Each row comes from the steps of one path. Every step used is in the known rows, and no mark comes twice. Write the path behind each row, first mark first.
(in the rows, 128 means zero)
Known rows:
E, K, Q, G, L, W: [142 199 103 117 108 111 109 120 107  61 161 134 143 185  98 137 117 126
 135 147 140 150 143 147 152 117 160 113  90 187 132]
R, E, K, G: [187 157 104 134 149 117 118 121 120  79 157 118 136 111  78 163 140 147
 134  98  97 115 128 141 151 117 130 122 161 165 149]
R, E, K, G, L: [160 190  82 131 143 115 121 117 130  55 152 109 122 140 115 141 140 151
 163 126 124 115 122 159 131 124 114 113 136 173 126]
W, L, G, Q, J: [149 128 108 130 111  84 125 137  67 139 155 137  56 183 118  79  86 105
  67  86  94 137 139 162 117 130 115 115 166 164 138]
J, Q, K: [145 136 139 124  84 158 119 109 111 136 158  66 136 127 135 114 106 102
 183 115 182 177 149 156 125 113 132 129 123 153 136]
R, E, K, G, Q: [178 129 107 120 127 114 117 134  77  84 145 137 163 165 120 124 105 137
 127  83  91 122 130 142 155 119 134 115 179 164 139]
P, Q, K: [123 129 150 153 113 144 122 114  87  95 153  95 132 126 131  93 119  86
 209 133 165 169 143 146 144  99 145 132 132 158 133]
R, E, K, G, L, W: [145 190  92 145 127 115 111 122 117 106 157 123 128 163  92 123 122 140
 123 134 124 131 134 143 116 127 139 113  60 177 122]
Q, K, E: [122 113 121 142  87  96 122 113 122 225 148  78  78 130  96  90  92 144
 142 114 128 153 135 131 138  97  54 126 110 163 133]
J, Q, G, K, E: [126 109 120 107  93 114 122 122 109 173 155 102 100 120  94 131  92 155
 133  65 112 145 141 137 153 101  58 120 183 161 146]
W, L: [112 139 107 139 129 116 121 126 115 135 139 109 116 117 107 195  95 117
 109 127 104 153 135 195 109 118  89 125  60 172 139]
K, Q, G, L, W: [127 199  99 125 105 123 111 121 104  72 156 128 118 188  97 106 116 142
 147 149 141 155 146 161 142 119 159 112  93 183 132]
G, Q: [136 120 115 113 101 114 117 137  70 127 141 126 132 180 138  91  83 120
 135 102 101 145 137 140 150 111 131 118 135 169 140]
W, L, G, K, E, R: [122 115 112 160 115  35 122 129  95 214 138 130  63 113  93 141  72  98
  96 105  89 137 125 157 102  99  94 111  87 164 142]
K, G, Q, J: [163 128 107 136 127 122 122 132  64 108 163 129  62 185 104  74 102 107
 100  84  99 146 142 165 141 127 140 114 193 157 147]
L, G: [140 169 104 122 104  68 124 133 117 145 141 113  71 136 111  85 106 146
 116 117 103 119 135 133 135 119 112 121 147 175 135]
L, W: [122 160 115 140 105 117 109 128 103 161 157 119 109 160  88 111  96 117
 111 135 116 156 147 131 130 115 148 122  36 178 138]
J, Q, G, K: [136 135 133 100 109 153 114 121  77  59 155 113 154 119 110 160 106 125
 168  64 138 158 152 165 151 113 129 119 217 154 155]
L, G, Q, K, E: [132 111 118 137  77  78 124 121 102 220 139  94  88 154 115  67  80 150
 127 100 120 143 134 129 138 103  51 121 142 162 123]
G, K, E, R: [122 109 118 154 114  51 119 127  94 215 145 125  64 119  91 125  76  94
 119 107  94 144 128 141 116  90 109 113  84 164 151]
Q, G, K, E: [119 112 118 119 101 100 120 122 101 173 148 108  94 122  82 124  93 157
 132  74 102 142 139 137 155  98  54 119 177 163 147]
R, E, K, Q: [165 151 122 103 133  65 115 120 102  81 170 124 191 143 104 129 132 133
 150 132 125 140 127 127 169  97 163 136 145 177 163]
J, Q, G, L, W: [130 191 101 113  95 146 112 123 117  93 159 119 106 175 107 120 111 136
 139 132 142 153 149 154 127 124 148 110  80 182 127]
W, L, G: [130 166  99 134 114  67 126 133 120 143 132 116  85 125 112 140  97 142
  89 118  99 123 133 171 110 128  86 121 119 174 127]
J, Q, K, E, R: [136 112 124 148  91  73 122 120 111 227 148 106  52 121 102 111  81  92
 133 121 120 156 132 144 110  90 119 114  73 163 145]
P, Q, G, K, E, R: [123 108 127 144 115  69 122 129  88 168 148 140  61 116  91 126  87  95
 140 100  96 144 130 143 133  85 127 111 126 166 153]

Which path is each row?
[141 194  99 150 112 148 112 117 117 101 159 100 126 172 110 116 114 123
 145 138 157 158 146 166 119 133 146 111  75 167 116]  J, Q, K, G, L, W
[131 150 124 130 139  87 114 119  70  65 162 108 194 155 113 114 116 116
 176 123 147 171 141 169 173 105 158 130 186 158 163]  G, K, Q
[170 162 115 150 126 173 121 110 113  77 154  75 127 126 104 131 129 128
 182 109 159 161 148 186 148 126 139 119 187 145 139]  J, Q, K, G
[127 192  92 105 105 137 122 119 118  39 144 114  79 158 115 118 129 162
 186 132 133 137 136 173 143 114 122 109 154 181 136]  Q, G, L
[120 144 116 147 129  76 118 128  79 115 138 116 153 115 117 156  90 116
 113  83 115 137 137 172 115 126  87 122 160 155 132]  W, L, G, K
[168 129 123 101 118  79 114 124 119 137 161 127 151 106  99 161 120 129
 114 101  93 111 121  90 129 100 118 133  87 181 149]  R, E, K
[140 136 103 121 101  80 123 142  76 129 128 136 126 175 144 108  76 132
  94  97  93 127 134 163 126 126 103 114 149 170 124]  W, L, G, Q
[131 198  89 153 126 130 112 123 115 102 155 115 109 175  96 115 115 132
 133 144 131 146 141 160 127 130 142 110  67 175 122]  K, G, L, W
[147 117 115 124 110 109 121 134  64 137 163 130  59 187 115  67  90  97
  95  89 100 148 141 147 133 120 136 118 157 164 148]  G, Q, J
[123 194  99 127 100 131 111 123 109  93 152 126  99 178  96 112 112 140
 139 140 131 149 145 155 130 121 147 110  74 183 127]  Q, G, L, W
[133 121 131 132 135 126 128 131  85 107 180 130  40 148 109  74 119  76
 130 105 111 150 142 135 143 108 155 127 156 168 152]  P, Q, J
[116 186  99 141 110 117 111 124 113 130 155 115 108 176 108 105 104 122
 128 149 132 149 140 143 119 122 138 114  32 181 122]  G, L, W
[140 198  78 141 140 134 123 119 125  56 147  97  95 155 118 119 133 147
 177 137 131 133 130 184 138 127 119 109 144 169 127]  K, G, L
[116 106 125 120 107 107 124 124  97 153 153 116  99 120  92 121  98 146
 146  74 107 142 138 132 162  94  65 122 188 164 145]  P, Q, G, K, E
[126 115 119 146 108  62 119 126  90 185 143 133  57 120  82 129  81 106
 126 102  93 144 131 149 125  89 115 110 113 166 155]  Q, G, K, E, R
[138 126 134 144  88 127 115 116  67 123 137  94 149 165 137  84  90 106
 173 116 152 168 143 157 134 111 127 123 135 154 130]  G, Q, K
[167 165 122  82 110 111 117 119  96  17 157 139 142 144  79 140 141 167
 169 113 121 142 140 153 188  96 166 124 219 180 171]  R, E, K, Q, G
[169 160 122 100 133  68 115 120 103  61 172 120 200 156 111 154 122 102
 147 145 137 154 134 131 198  97 167 132 150 180 163]  E, K, Q
[152 154 123  68  84 178 122 124 118  63 158 113  87 131 102 145 122 154
 168  91 132 153 154 162 164 109 150 117 200 173 160]  J, Q, G
[133 162 116 135 139  64 117 122  74  67 153 116 192 149 117 126 111 126
 149 121 143 158 139 184 159 116 138 128 197 159 152]  W, L, G, K, Q
[112 104 117 134 108  84 120 123 106 211 151  98 104 122  95 117  84 141
 122  82 102 143 133 126 142  99  47 124 134 161 141]  G, K, E
[154 130 109 125 105  84 124 138  65 142 159 135  47 188 118  50  90 108
  80  84  96 135 140 143 128 126 128 115 179 164 141]  L, G, Q, J
[148 146 116 128 130  93 121 123  82 106 179 116  72 175  94  71 119 102
 120 123 125 164 143 162 153 113 160 127 171 165 165]  K, Q, J
[131 147 133  97 112 164 125 128  96  21 153 141  84 131  98 123 135 138
 195 106 117 146 148 152 184  95 164 121 210 179 157]  P, Q, G
[138 116 118 157  89  42 122 126  92 221 135 124  52 140 105  86  73 102
 118 118 106 142 128 143 112  94 110 110  95 165 137]  L, G, Q, K, E, R
[156 157 123 170 144 163 123 114  98  47 152  95 124 125 101 115 138 116
 202 120 149 157 144 181 162 116 149 122 195 149 137]  P, Q, K, G
[170 145 120 115 133  76 119 122  86  90 186 126 107 170  95 111 118  82
 104 119 126 156 138 140 167 110 161 128 167 170 164]  E, K, Q, J
[169 170 123  80 111 114 117 119  96   4 160 137 149 153  84 158 133 143
 169 122 130 151 145 156 206  97 169 122 221 182 170]  E, K, Q, G
[134 197  96 162 119 133 111 117 110 100 153 106 119 174 100 108 116 128
 146 147 147 154 143 166 121 130 141 111  70 169 117]  Q, K, G, L, W
[127 117 115 155 110  34 121 129  94 215 142 129  56 120  92 113  76 100
 108 104  91 135 126 139 114  94 105 111 101 165 146]  L, G, K, E, R
[127 109 115 143  82  78 125 121 106 221 135  95  96 147 115  94  76 147
 113 100 118 145 133 147 126 107  40 121 127 161 119]  W, L, G, Q, K, E
[144 138 122 135 137  90 118 121  63  94 178 118 103 168  97  83 114  94
 124 105 132 167 144 166 150 116 154 127 194 156 164]  G, K, Q, J
[126 140 130 120 117 132 112 120  67  56 146 122 145 123  95 151 107 131
 168  76 124 153 148 166 155 109 122 119 208 156 156]  Q, G, K
